Known rows, with every step that occurs:
bemuba/pesi: [ -12  -13   37   44   -4  -31  -16   16  -18  -21   19 -115  -14  -35
  -20   -9   -4   18  -22  -35    7   22   22  -12   -6  -17   19   18
  -46]
metig/disek/matuk: [ 10 -13  17  32  -2  -7 -16  14  -4 -72  -4  -4   6   4 -32 -16 -10  17
  11 -23 -14  34  19 -12  -4 -15  18  13 -43]
metig/mupilu/bemuba/pesi/vosa/loru/seto: [-35   9  17   0  -1 -22  -1  10 -15  31  28 -41 -25 -58 -20  19  -5  10
 -30 -34 -20   0  54   0  -5  11  25  -7 -16]
konik/bemuba: [ 14  -6  -4  49   2 -21  -6  10  -1  -7 -17 -52   4  -4 -23   2 -27  22
 -13 -30 -33  16  -2  -3   1 -23  23   2 -31]
pesi/vosa/disek/sobif: [  6   0   4  35  16  12   2  47 -16 -56 -13 -30 -28   5 -66  -9 -32  11
 -45 -31 -18  48  50  11   8 -11  36   0 -25]
pesi/vosa/disek/dufel: [  9  -7  13  37   6  18   4  34  -6 -50 -17 -28 -16  -3 -68  -1 -57   3
   8 -33  -1  46  55 -15  -6   5  11   2 -12]
mupilu/bemuba/pesi/vosa/disek/sobif: [-21   9  23  28  15  11   5  37 -20  -8   9 -52 -16 -13 -69  -5 -18  18
 -68 -34  -9  39  70   6  16  -2  17  10 -10]
metig/disek/matuk/konik/bemuba/pesi: [ 29  -1  38  30  -8   0 -11   8   2 -18   6 -61   8  -7 -60 -38   9  26
  22 -33 -76  13  13 -16  -2 -42   7  15 -29]
loru/seto/norer/bemuba/nosog: [ 24 -19  13  46 -17 -17 -37 -13   2 -13   6  48   4 -26 -10  37 -53  34
 -39 -26  49  -6 -10  -5 -42  -5  28 -10   3]
mupilu/metig/disek/dufel: [-12 -19  31  74  -2  -9   0  34  -3 -50 -26  10  10   1 -29  18 -57  12
   2 -33  22  38  36 -39  -4 -16  26  17  39]
bemuba/nosog/sobif: [  1 -11  22  48  -3 -25 -11  10  -9 -42  54 -31 -29 -22   8  53 -16  24
  -1 -27  23  16  14   7 -10 -37  57   5 -54]
metig/disek/vosa/loru/seto: [ 23   0   3  75   2 -26  -7  22  -3 -67  -7  13   1  13  -3   0 -21  15
   1 -26 -24  16  38   4   2  13  26   0  -5]
matuk/konik/bemuba/nosog: [ 39 -10  11  51 -11 -16  -8  -2  12 -15   0 -32  -8 -15 -21  22 -38  31
   1 -31 -23   3 -14   7  -9 -44  48  -6 -38]
loru/seto: [ -4 -15  14  40  -6 -32 -13  -1  -6 -44 -10 -54   3 -22 -14   7 -13  20
   3 -31  -5   9   7  -9  -4  -9  35  -2   3]
nosog/sobif: [-12  -9  17  54   4 -25  -6  23 -10 -14  22 -61 -18 -17 -10  15 -10  17
   6 -27   6  16  21  -4  -5 -37  44   9 -43]
loru/vosa/disek/matuk/konik: [ 18 -16   7  44   5  -2  -5  10  -1 -32  -5 -80  29  -5 -78 -37 -13  13
  40 -21 -21   9  19 -13  -4 -21  23   9 -31]
metig/disek: [ -3 -12  15  49   2 -18  -6  23  -1 -35 -16   2   3  16 -22  -5 -29  21
 -16 -28  10  31  29  -7  -4 -18  25   7 -48]
bemuba/nosog: [ 11 -19  17  45  -7 -27 -16   5  -5 -58  21 -29 -17 -22   0  36 -31  24
 -20 -29  29  23   5   6  -9 -16  45   2 -54]
metig/mupilu: [ -4 -16   6  40  -1 -35  -4  24  -9 -12   2 -43 -14 -34 -36  12 -28  15
 -12 -32  12  16  18 -17 -18 -25  47  -3 -72]
norer/bemuba/disek/matuk: [ 23  -1 -10  31  -1  -3 -31  21  -3 -64  27  22  12  -5 -29 -15 -33  17
   0 -23  18  21   3  -2 -11 -14  28  12 -20]
vosa/loru/seto: [ -1  -5   8  45  -3 -35 -14  10  -4 -46  -8 -35  -8 -15  30   7 -11  10
 -10 -22 -14  12  17   6  -4  -2  45  -4 -18]
matuk/konik/bemuba/pesi/vosa/disek: [  1   7  23  26   3  16   4  24  -4  21  -5 -99 -18  -1 -93 -36 -13  17
  -8 -38 -70  22  37   0   4 -29   8   3 -14]
matuk/konik/bemuba: [ 25 -10   4  55  -4 -18  -2  13  10  13 -33 -64   2 -10 -37 -17 -32  24
   8 -31 -38   4  -8  -6  -4 -47  36  -3 -27]
pesi/vosa/fepem: [ -6  -7 -10  28   2 -28 -11  22  11 -11  -1 -47 -24 -19 -42 -12 -28  11
 -19 -35   7  23  33   2   6  -8   7   9 -41]
seto/norer/bemuba/nosog: [ 25 -19  12  56 -11 -15 -35   6   2   6   4  43  -3 -23  -7  30 -64  32
 -55 -24  69   7  -8  -3 -45 -15  26  -2 -44]
matuk/konik/bemuba/disek/vosa/loru: [ 41  12 -36  90   6 -11   3  39  11 -41   4 -36   2  19 -22 -20 -39  15
   6 -29 -56   6  16  11   9 -21  29  -1 -31]
konik/bemuba/nosog/sobif: [ 21   0   6  46  -2 -19  -7   1  -4 -20  49 -21 -19  -9  -2  57 -17  30
   1 -29 -24   9   3  12  -3 -41  47   2 -40]
metig/disek/vosa/loru/seto/norer/bemuba/nosog: [ 53  -3   2  80  -9 -13 -30   8   5 -32   6 117   4   9   6  31 -58  30
 -39 -23  30   1  20   9 -36  17  18  -7  -5]

Rows:
[ -8 -11  -7  55  15 -17   1  16 -10 -22   2 -66  27  13 -55  -8 -31  17
  -9 -24   6  20  36  -4   3  -2  17   8 -34] => loru/vosa/disek
[  6   0  29  48 -11 -28 -36   9  -8  23   3 -20  -1 -34  18  -5 -21  21
 -54 -25  16  -4  17  -8 -37   3   8   4  -6] => vosa/loru/seto/norer/bemuba/pesi
[ 40  -9   7  37  -8  -5 -14   4   8 -20 -21 -67   6 -23 -45 -26 -12  20
  36 -27 -62   7 -18 -11  -5 -44  28   4 -23] => disek/matuk/konik/bemuba
[ 39  13 -27  73   2 -22 -22  27  -2 -61  22  37   8   5  -2   1 -47  15
  -7 -28   4   5  25  14  -5  16  34  -1  17] => norer/bemuba/disek/vosa/loru/seto
[-12 -20   8  54  -9 -25 -18  -2  -2 -22 -23 -49   9 -19 -20   1 -24  22
 -24 -26   5   0   3 -24 -27  -4  13  -7  -4] => loru/seto/norer
[ 31   0  18  78  -8 -26 -35  15 -12  11   6 -29  -2 -39  -7  -8 -28  20
 -39 -30  10  -9  19  -8 -34  18  -2   8   8] => disek/vosa/loru/seto/norer/bemuba/pesi
[ 10   0  -1  27  -3   1 -30  15   0  26 -26  41 -16 -23  -1  -2 -49  13
 -44 -21  14   2  14   5 -36  12   3 -10  10] => pesi/vosa/loru/seto/norer/bemuba
[  2   2  25  30   0   0 -33  35 -11  51   1 -20 -29 -37  -7 -18 -38  12
 -67 -27  25  14  25   4 -38   5 -11   9 -39] => seto/norer/bemuba/pesi/vosa/loru
[ 27   3  -3  15   2  30  -2  17   4 -24 -23 -48  -7   4 -93 -37 -17  11
  29 -27 -86  25  16   1   2 -29  15  -3  -6] => pesi/vosa/disek/matuk/konik/bemuba
[ 10   1  17  20  -3 -28 -29  23   3  39  25 -37 -28 -41 -52 -21 -26  18
 -37 -41  25  16  35   5  -5  -9   2  22 -23] => norer/bemuba/pesi/vosa/fepem
[  4 -10  16  52  -5   2  -6  15   8 -23 -37 -10  20   8 -58 -19 -21  23
  23 -26 -64  15   0 -22   2 -52  30  11  44] => mupilu/metig/disek/matuk/konik/bemuba
[ 16   8 -21  10  -3  20 -37  16  -2 -49  16  56  -3  -7 -14 -13 -35   9
 -21 -17  -9   9  17   2 -31  20  -5  -4  17] => pesi/vosa/loru/seto/norer/bemuba/disek/matuk
[ 37   2 -30  87   4  -8   3  29   8 -41   3 -56  12  13 -67 -23 -43  24
  18 -37 -46   3   7  -3   7 -27  22   1 -12] => matuk/konik/bemuba/disek/vosa
[ 29   8  26   7  -4  10 -16  19  -5  -2  11 -95 -31 -42 -29 -36   8   7
  16 -30 -90  13  14   7  -2 -23   4  10 -30] => disek/matuk/konik/bemuba/pesi/vosa/loru
[-38   0 -28  41   5 -25   7  26  -2 -14  24   5  13  -7 -39  20 -43  20
 -32 -29  27  13  38 -15  -3 -13  42  -6 -55] => metig/mupilu/bemuba/disek
[ 17  -4  35  29  -6  22 -21  14 -10   6  -5  -7  -3 -26 -79  -6 -53  16
 -22 -37   9  15  52 -34 -37  21 -22   2  45] => loru/seto/norer/bemuba/pesi/vosa/disek/dufel
[ -1  -8  33  16  -9  -1 -34   3 -13  39   4 -35 -14 -47 -55 -12 -31  22
 -41 -37  13  -4  15 -14 -35   8 -14   3  29] => loru/seto/norer/bemuba/pesi/vosa
[  5  -4   0 101  -1 -16 -24  30  -2  -5 -37  81  18   9 -14   5 -59  20
 -42 -23  17   3  24 -14 -26   8  11   3  75] => mupilu/metig/disek/vosa/loru/seto/norer/bemuba
[ 12   7  33   8  -4 -13 -29  15 -16  15  19 -20 -31 -43  -6  -5 -17  12
 -26 -33  -8   8  29  15 -12  10  17   5  13] => norer/bemuba/pesi/vosa/loru/seto
[  0  -1  13  23 -12 -26 -35   2   6  43  11 -27 -12 -43 -56 -20 -25  24
 -49 -38  14  -7  33 -14 -26   6 -24   8  18] => loru/seto/norer/bemuba/pesi/vosa/fepem
[ 30   2 -10  45 -14  -1 -34  13  12 -37  -1  39  18  -7   0 -28 -33  17
  -2 -15  -5 -10   1 -10 -39 -15  25  -7   4] => vosa/loru/seto/norer/bemuba/disek/matuk/konik
[ 40  -5 -10  85  -4 -22 -31  19   0   1 -22  25   6 -21  -2   0 -54  18
 -30 -23  17  -8   8  -3 -34  15  12  -5  11] => disek/vosa/loru/seto/norer/bemuba
